Each row comes from the steps of one walk. Every step used is in the known rows, and no mark comes twice. Write the walk behind each row, first mark first.
Known rows
daga > vota > tavi > pali: [ 0.33  1.66  1.73 -0.29  0.02  0.83 -2.32 -0.13 -0.68 -2.57  1.08 -0.90
  1.47  0.33  2.53 -1.62  3.28 -0.45  0.67 -4.10 -1.16]
daga > mita > vota > pali > poma > lozeso > kizi: [ 0.00 -1.94  1.42 -0.78  0.08  0.40 -1.75 -0.56  0.07  0.68  0.09  1.39
 -6.76  1.12 -1.29 -0.75  3.26 -3.94  1.98 -4.49 -1.39]
vota > pali > poma > lozeso > kizi: [ 0.25 -3.15 -1.26  0.02 -0.93  0.26  0.33  0.48  1.75 -0.58 -0.34  1.15
 -4.59 -0.24  1.12 -1.40  1.03 -3.67  1.13 -3.13  1.26]
lozeso > kizi: [-0.13  0.03 -1.01 -1.32 -1.82  0.40  1.59  0.73  0.91 -0.20  0.54 -0.26
 -0.78  0.27 -0.46  0.21 -1.04 -1.39  0.43 -0.25 -0.53]
daga > mita > vota: [-0.22  1.10  2.68 -0.78  1.06  0.13 -2.08 -1.09 -1.68  1.32  0.43  0.24
 -2.23  1.33 -2.44  0.62  2.07 -0.30  0.84 -1.34 -2.66]
kizi > lozeso: [ 0.01 -2.27 -0.54  0.61  0.56  0.66 -0.33 -0.02  0.42 -1.28 -0.39 -0.72
  0.69 -0.06 -0.76  0.13  1.98  0.34  0.44 -1.20 -0.73]
daga > vota > tavi > pali > poma > lozeso: [ 0.26 -1.86  1.57  0.17  1.22  0.90 -3.06 -0.12 -0.99 -3.30 -0.50  0.41
 -1.37  0.48  3.40 -2.28  7.20 -2.00  1.76 -5.22 -0.45]
pali > poma: [-0.24 -0.41  0.70  0.35  1.51 -0.43 -0.48 -0.13  0.13  0.01 -0.53  1.24
 -1.12  0.51  0.31  0.04  1.98 -0.02  1.05 -0.31 -0.13]
daga > vota: [-0.41  0.84  1.09 -0.06  0.92  0.10 -0.63 -0.59 -0.89  0.69  0.57 -0.26
 -0.70 -0.08  1.24 -0.02  2.36  0.14  0.63 -0.96 -0.67]
tavi > vota > pali > poma: [-0.24  2.04  2.11  0.85  1.89 -0.36 -2.34  0.32  0.46 -0.43  0.25  1.68
 -1.76 -0.30 -1.35 -0.01  0.02 -0.77  0.84 -2.73 -0.62]
bekud > poma: [ 0.04  0.68  0.69  0.27  1.78 -0.54  0.38 -0.66 -0.32 -0.05 -0.92  0.04
 -0.97  0.43  1.40 -0.48  0.15 -1.03  0.31 -0.85 -4.44]
mita > vota > pali > poma: [-0.36  1.32  2.13  1.02  1.92 -0.59 -1.64 -0.39  0.64  1.28  0.07  1.36
 -1.61  0.48 -0.47 -0.68  1.39 -0.47  0.73 -2.62 -0.34]
vota > tavi > pali > poma > lozeso > kizi: [ 0.56 -2.77 -0.50 -1.09 -1.49  1.23 -0.88  1.30  0.83 -4.20 -0.48  0.41
 -1.45  0.85  1.62 -2.01  3.78 -3.57  1.56 -4.51 -0.28]
lozeso > poma: [-0.19 -1.49 -0.23  0.07 -0.48 -0.51 -0.23 -0.08 -0.13 -0.70 -0.96  0.59
 -1.05  0.32  0.21 -0.17 -0.28 -1.26  0.96 -0.09 -2.43]
poma > pali > vota: [-0.09 -2.02  1.61  0.43  1.64  0.07 -1.14 -1.36  0.35  1.10  0.48  1.14
 -2.54 -0.18  0.30 -0.25  0.35 -0.31  0.72 -1.92  1.31]
mita > daga > vota > pali > poma: [ 0.03  0.38  1.77  0.91  1.08 -1.22 -2.34 -1.48  1.62  1.48  0.23  2.12
  0.02 -0.65  1.99 -0.14  2.31  0.26  0.69 -3.50 -0.31]
tavi > pali > vota: [ 0.10  0.21  1.54  0.57  0.24  0.25 -1.28 -0.35 -0.14 -1.34  0.86  0.58
 -0.01  0.18 -0.98  0.14 -1.13 -0.23  1.02 -2.89  0.57]
bekud > poma > pali > vota: [-0.04 -1.31  2.32  0.68  3.48 -0.49 -0.77 -2.00  0.04  1.02 -0.42  1.18
 -3.50  0.21  1.68 -0.75  0.48 -1.29  1.02 -2.81 -3.10]
pali > vota > tavi: [-0.28 -1.72  2.08 -0.74  0.81 -0.13 -2.74  0.11 -1.03 -0.23  0.06  0.49
 -0.02  0.75  1.91 -0.95  2.70  0.41  0.48 -0.53 -0.17]
pali > poma > lozeso > kizi: [-0.20 -3.57 -1.21 -0.81 -0.56  0.51  0.83  0.81  0.57 -0.93 -0.99  1.01
 -3.64  0.46  0.38 -0.42  2.64 -2.89  1.53 -1.43  0.13]

Which walk is each row?
[ 0.17 -2.38 -0.09  0.41  0.16 -0.17 -0.22 -1.09  0.88 -0.46 -0.73  0.88
 -2.55 -0.19  0.66 -0.80 -0.21 -2.00  0.86 -1.90 -1.47] -> lozeso > poma > pali
[ 0.51 -2.55  1.59  0.02  0.16  0.27 -3.84 -0.55  0.26 -2.89 -0.96  1.44
  1.48  0.10  3.05 -1.46  6.71 -1.13  1.18 -5.78 -1.08] -> mita > daga > vota > tavi > pali > poma > lozeso
[-0.28 -3.50  1.41  0.42  1.17 -0.43 -1.36 -1.48  0.22  0.37 -0.45  1.72
 -3.70  0.09  0.53 -0.42  0.25 -1.59  1.65 -2.04 -1.06] -> lozeso > poma > pali > vota
[ 0.11 -2.54  2.23 -0.39  1.49  0.25 -2.77 -0.93 -0.03  0.02  0.35  0.79
 -1.43  0.29  2.32 -1.61  2.81 -0.24  0.43 -2.29  0.66] -> poma > pali > vota > tavi
[ 0.20 -2.78  0.90  1.09  0.72 -0.71 -2.63 -1.27  1.21  0.81 -0.82  2.19
 -1.76 -0.95  2.58 -0.83  4.16 -1.25  0.76 -4.30  0.47] -> mita > daga > vota > pali > poma > lozeso
[-0.22 -1.15  0.09 -0.27 -0.16  0.58 -1.04  1.26  0.90 -1.32 -0.28  1.46
 -4.33 -0.36 -1.30 -0.46  0.79 -3.63  1.34 -3.87 -0.24] -> tavi > vota > pali > poma > lozeso > kizi
[-0.11 -4.14  2.04 -0.30  1.01 -0.26 -2.98 -0.97 -0.17 -0.72 -0.58  1.38
 -2.56  0.54  2.59 -1.82  2.55 -1.56  1.36 -2.35 -1.78] -> lozeso > poma > pali > vota > tavi
[ 0.50  1.93  3.37 -1.08  0.12  0.86 -3.80 -0.67 -1.43 -2.06  1.02 -0.39
  0.05  1.76 -1.17 -0.95  3.08 -0.90  0.86 -4.57 -3.05] -> daga > mita > vota > tavi > pali
[ 0.19  1.65  2.63  0.04  0.66 -0.12 -2.64 -1.41 -0.55  1.61  1.17  0.36
 -3.09  0.68 -1.66 -0.32  0.53 -1.01  0.43 -3.10 -1.50] -> daga > mita > vota > pali
[ 0.35  1.01  0.75  0.82  0.70  0.15 -0.59 -0.14  0.67 -2.15  0.15  0.94
 -0.02  0.45 -0.54 -0.20  0.53 -0.66  1.31 -3.02 -0.04] -> tavi > pali > poma
[-0.01  2.43  1.30  0.52  0.41  0.08 -1.82  0.38  0.37 -0.46  0.75  0.46
 -0.69 -0.79 -1.64 -0.06 -1.96 -0.71 -0.20 -2.50 -0.41] -> tavi > vota > pali
[-0.05  0.50  3.32 -1.58  0.88  0.29 -3.71 -0.72 -2.02  0.21  0.34 -0.12
 -1.06  1.79 -0.38 -0.69  4.60 -0.22  0.58 -1.73 -3.30] -> daga > mita > vota > tavi
[ 0.29  1.51  4.13 -0.73  1.64  0.43 -4.29 -0.86 -1.32 -2.02  0.48  0.84
 -1.07  2.23 -0.86 -0.95  5.12 -0.92  1.88 -4.82 -3.28] -> daga > mita > vota > tavi > pali > poma
[-0.18 -3.84 -0.78  0.63  0.16  0.17 -0.53 -0.11  0.39 -1.95 -1.37 -0.10
 -0.40  0.24 -0.56 -0.02  1.68 -0.87  1.36 -1.25 -3.12] -> kizi > lozeso > poma
[ 0.40 -2.42  0.64 -1.33 -1.62  0.68 -2.24  0.19  1.14 -3.05 -0.40  1.17
  0.57  0.35  2.60 -1.27  5.75 -2.51  1.63 -6.09 -1.66] -> mita > daga > vota > tavi > pali > poma > lozeso > kizi
[-0.09 -1.11  1.21  1.00  1.61  0.16 -2.62  0.49  0.00 -1.12 -0.82  1.75
 -3.53 -0.61 -0.78 -0.66  1.70 -2.19  0.90 -3.59  0.22] -> tavi > vota > pali > poma > lozeso
